What can hang from each mark:
K_618: K_138 K_140 K_377
K_138: K_109 K_255
K_377: K_49 K_572 K_618
K_255: K_138 K_507
K_670: K_49
K_507: K_255
K_109: K_138
K_49: K_377 K_670

Every row comes from one small tree of marks. The marks that hang from a mark follow it in brackets, in the order of their numbers. Every link used is in the known rows. Which tree was each row made from?
Known rows:
K_670(K_49(K_377(K_572 K_618(K_138(K_109 K_255) K_140)))): [  6.0,  15.9, -48.1, -18.8, -29.4,   7.0,  -7.6,   7.0,   2.3,  18.3,
  18.4,  29.3, -26.4,  16.9,  -7.7, -10.7,  -8.1, -12.7, -11.4]
K_377(K_49(K_670)): [  7.2,  10.0,   2.0, -10.7, -33.2,   1.8,  21.2,  -8.5,   7.7,  37.3,
 -21.9,  11.3, -19.9,   8.4, -13.9, -12.0,  45.8, -20.3, -11.7]
K_377(K_572 K_618): [ 12.1,   9.9, -18.7, -32.3, -41.1,  31.2,   7.6,  -2.3,   0.0,  18.4,
  31.2,   8.1, -22.0,  22.7, -14.8, -12.1,  54.0, -31.1, -30.2]
K_109(K_138): [  7.7,  23.5, -16.7, -21.7, -34.7,  26.7,  16.3, -22.0,   2.2,  30.4,
 -11.5,  15.8, -16.6,  10.1,   5.2,  -7.7,  56.8, -25.5, -26.4]
K_618(K_138(K_255) K_140 K_377(K_49 K_572)): [ -7.8,   1.0, -53.1, -20.2, -18.6,  -0.7, -35.6,  19.6,   4.1,  32.2,
  -6.3,  24.4, -39.5,  30.0,  -9.0,   6.8,  13.8,  -3.6,   6.4]
K_618(K_140): [ -3.0,   6.3, -18.5, -24.1, -13.7,  17.9,   2.1,  -8.4,   3.0,  49.3,
 -10.6,  21.5,   9.6,  24.0, -18.9,  -1.7,  46.9, -21.2, -26.6]
K_138(K_255): [  2.0,   4.1, -17.9, -31.4, -19.7,  20.7,  -3.1, -12.1,   6.7,  40.3,
  -6.0,  14.3, -21.7,  19.8, -30.2, -13.2,  48.9, -21.1,  -5.0]
K_138(K_109 K_255): [  6.9,   1.6, -28.3, -28.4, -18.2,   8.9,  -5.3,  -9.9,   4.7,  11.0,
  -3.7,  25.1, -30.2,  19.6, -33.1, -20.8,  43.2, -19.5,  11.3]
K_618(K_138(K_255) K_140 K_377(K_49(K_670) K_572)): [-10.6,   1.9, -44.1, -13.7, -18.0, -15.0, -28.7,  20.3,  10.4,  27.6,
 -15.4,  27.4, -42.4,  20.7, -15.0,   8.2,   4.8, -11.4,  15.0]
K_377(K_49 K_618(K_138)): [ 12.9,   8.6, -20.0, -16.5, -39.4,  38.4,   0.8,  -0.6,   0.5,  26.3,
  31.4,  11.7, -31.6,  22.6,  12.1, -10.9,  50.9,  -9.2, -10.0]
K_377(K_618): [  9.9,   8.1, -10.0, -27.9, -32.0,  33.8,  10.8,  -8.6,   2.2,  30.8,
  30.6,  13.1, -17.1,  21.6,  -8.4, -10.3,  59.5, -19.5, -26.3]
K_255(K_138 K_507): [ 14.2,  -4.5, -11.7, -31.3, -15.8,  27.8,  18.0,   4.7,   4.1,  46.3,
 -21.4,  13.4, -12.4,   7.2, -31.9,   5.0,  58.4, -21.4, -31.7]
K_138(K_109 K_255(K_507)): [ 11.2,  -0.5, -29.6, -30.0, -16.5,  13.5,   2.1,  -2.0,  16.2,   8.0,
  -8.1,  25.3, -30.8,  15.3, -35.2, -11.4,  38.0, -19.3,  10.2]
K_49(K_377 K_670): [ -4.8,  19.9,   4.1, -11.4, -19.9, -24.8,  20.2,  -0.2,  22.8,  31.8,
 -31.0,  21.1, -16.1,  -8.3, -41.8,  -3.6,  21.3, -17.6, -15.1]
K_49(K_377(K_572 K_618(K_138(K_255) K_140)) K_670): [ -8.1,  20.2, -22.4, -13.9, -24.6,  -9.9,  -8.8,  16.0,  21.8,   7.0,
   3.9,  26.9, -22.0,  -2.0, -33.9,   0.4,   1.3, -24.8,   2.6]
K_49(K_377(K_572 K_618(K_138(K_109) K_140)) K_670): [ -3.8,  19.8, -22.9, -10.3, -24.8, -17.8,  -0.7,  16.2,  19.2,  -4.2,
   3.5,  31.9, -21.8,  -2.7, -31.7,  -1.8,   2.1, -24.5,   0.0]
K_138(K_255(K_507)): [  6.0,   2.4, -19.4, -32.8, -18.1,  25.2,   4.4,  -4.7,  18.8,  36.7,
 -10.8,  14.9, -22.4,  15.7, -32.3,  -3.8,  44.1, -20.7,  -6.4]
K_618(K_138 K_377): [ -3.6,  -1.2, -30.1, -20.7, -11.9,  -4.3,  -6.3,   3.2,   9.4,  47.8,
  -6.5,  20.9, -49.2,  23.6, -15.1,   5.5,  35.0,  -4.3, -11.6]
K_377(K_49(K_670) K_572 K_618(K_138(K_109 K_255) K_140)): [  6.3,   9.1, -37.4, -12.3, -38.3,  13.2, -15.9,  13.2,   4.1, -12.3,
  23.4,  26.0, -32.7,  16.1,  -6.0, -11.8,  16.5, -28.5,  20.9]
K_507(K_255(K_138)): [  1.8,  -0.2, -18.0, -26.0, -26.4,  20.4,   7.5,   4.0,   2.2,  45.9,
 -12.6,  24.9,  -7.4,   6.6, -37.1,  -6.6,  56.3, -16.8, -19.4]

Which tree is each row?
[  4.7,  18.3, -38.5, -17.9, -31.2,  10.9,   2.5,   5.1,   2.4,  36.3,
  15.4,  22.8, -17.6,  17.1,  -2.0,  -4.6,  -0.9, -13.3, -31.0] | K_670(K_49(K_377(K_572 K_618(K_138 K_140))))
[  0.7,  22.7,  -3.6, -16.2, -35.1, -13.2,  15.3,   9.2,  19.4,   9.5,
   1.0,  17.6, -22.9,  -5.8, -35.4,  -5.3,  18.7, -25.1, -17.6] | K_49(K_377(K_572 K_618) K_670)
[  7.5,  18.2, -26.5, -20.5, -32.1,  -1.5,  16.7,  -3.7,   2.9,  45.7,
 -11.1,  15.8, -19.7,  13.2, -15.6, -10.6,   8.1, -14.7, -39.0] | K_670(K_49(K_377(K_572)))
[  6.8,   6.1, -29.9,  -8.8, -27.6,  19.0,  -8.4,  12.3,  14.7,  -1.9,
  19.6,  31.2, -28.2,  12.0,  -1.2,  -4.2,  19.2, -16.8,  24.2] | K_377(K_49(K_670) K_618(K_138(K_109 K_255(K_507)) K_140))
[  8.4,  10.7, -35.9, -18.8, -41.4,  36.4, -11.5,   9.8,  -3.3,  15.9,
  30.9,  14.0, -18.3,  27.8,   8.8,  -6.1,  37.3, -20.1, -13.7] | K_377(K_49 K_572 K_618(K_138 K_140))
[ 10.8,  19.5, -27.1, -21.7, -38.8,   9.6,  14.6,   0.6,   1.4,  35.6,
  14.3,  16.1, -21.9,  14.5,  -6.6, -10.8,  10.2, -13.3, -38.4] | K_670(K_49(K_377(K_572 K_618)))
[  3.3,  17.5, -43.0, -20.2, -29.8,  12.7,  -6.4,   6.2,   3.2,  32.9,
  16.7,  23.9, -22.1,  16.9,  -5.7,  -6.8,  -5.0, -13.4, -20.1] | K_670(K_49(K_377(K_572 K_618(K_138(K_255) K_140))))
[ -4.4,  22.9,  -9.5, -14.8, -29.9, -13.1,   7.5,  13.1,  18.1,  11.3,
   0.4,  23.8,  -8.4,  -2.9, -33.2,  -0.2,  12.2, -24.7, -17.6] | K_49(K_377(K_572 K_618(K_140)) K_670)
[  5.5,  -2.3, -24.5, -24.2, -25.3,  13.2,   5.8,   5.7,   1.0,  27.3,
 -11.1,  31.4, -12.6,   6.2, -39.5, -11.1,  52.4, -15.8,  -9.0] | K_507(K_255(K_138(K_109)))
[  0.2,  21.4, -23.0, -25.0, -31.0,   9.7,  -2.8,  11.9,   8.4,  18.2,
  14.3,  19.1,  -3.4,  11.6, -23.2,  -2.2,  26.8, -12.7, -30.6] | K_49(K_377(K_572 K_618(K_140)))
[ -6.5,   0.0, -52.5, -11.4, -16.5, -24.4, -30.8,  22.2,   8.4,   4.6,
 -13.1,  35.8, -49.0,  20.2, -18.0,   1.9,  -0.2, -10.1,  28.2] | K_618(K_138(K_109 K_255) K_140 K_377(K_49(K_670) K_572))
[ 12.7,   8.9, -34.8, -24.1, -46.9,  37.8, -13.0,   6.4,  -0.6,   9.5,
  34.1,   8.1, -42.0,  24.6,   1.3, -15.0,  40.3, -20.2,  -0.3] | K_377(K_49 K_572 K_618(K_138(K_255)))
[ -6.7,  21.2, -17.9, -11.5, -25.7, -11.6,   0.4,  14.9,  20.3,  10.3,
   2.3,  26.3, -17.5,  -2.2, -29.9,   2.1,   5.4, -25.0,  -8.6] | K_49(K_377(K_572 K_618(K_138 K_140)) K_670)
[ -5.2,  -5.0, -62.6, -25.1,  -6.1,  -8.6, -30.2,  23.9,  15.4,   9.9,
  -6.8,  36.9, -44.2,  25.6, -26.6,  10.9,   5.1, -10.9,  15.0] | K_618(K_138(K_109 K_255(K_507)) K_140 K_377(K_572))
[ -7.0,  17.4, -16.5, -11.5, -16.1,  -4.4,  -1.6,  16.4,  31.0,  15.0,
  -0.1,  31.1, -18.4,  -5.8, -30.0,   7.5,   2.4, -15.5,   5.3] | K_49(K_377(K_618(K_138(K_255(K_507)) K_140)) K_670)
[  6.7,  19.6, -32.1, -20.4, -34.3,   9.8,   8.4,   3.5,   0.4,  36.7,
  13.8,  20.9, -10.1,  16.4,  -4.5,  -7.4,   4.4, -13.5, -38.2] | K_670(K_49(K_377(K_572 K_618(K_140))))
[ 14.2,  13.9,  -8.0, -16.4, -52.7,  16.1,  15.5,   3.3,   2.9,   9.1,
  18.5,   7.3, -28.3,  12.1,  -5.9, -13.9,  42.4, -29.9, -15.2] | K_377(K_49(K_670) K_572 K_618)
[ -0.5,  18.4, -17.3, -16.8, -28.6,  -7.1,   4.0,  17.0,  30.0,   3.5,
   1.5,  21.4, -37.1,  -8.0, -37.4,   1.1,   4.2, -24.7,   1.6] | K_49(K_377(K_572 K_618(K_138(K_255(K_507)))) K_670)
[ -8.2,   3.8, -37.2,  -9.9, -19.6, -18.0, -15.1,  18.6,   8.8,  32.9,
 -17.7,  25.5, -35.9,  20.2,  -9.3,  11.1,  11.6, -11.8,  -2.4] | K_618(K_138 K_140 K_377(K_49(K_670) K_572))
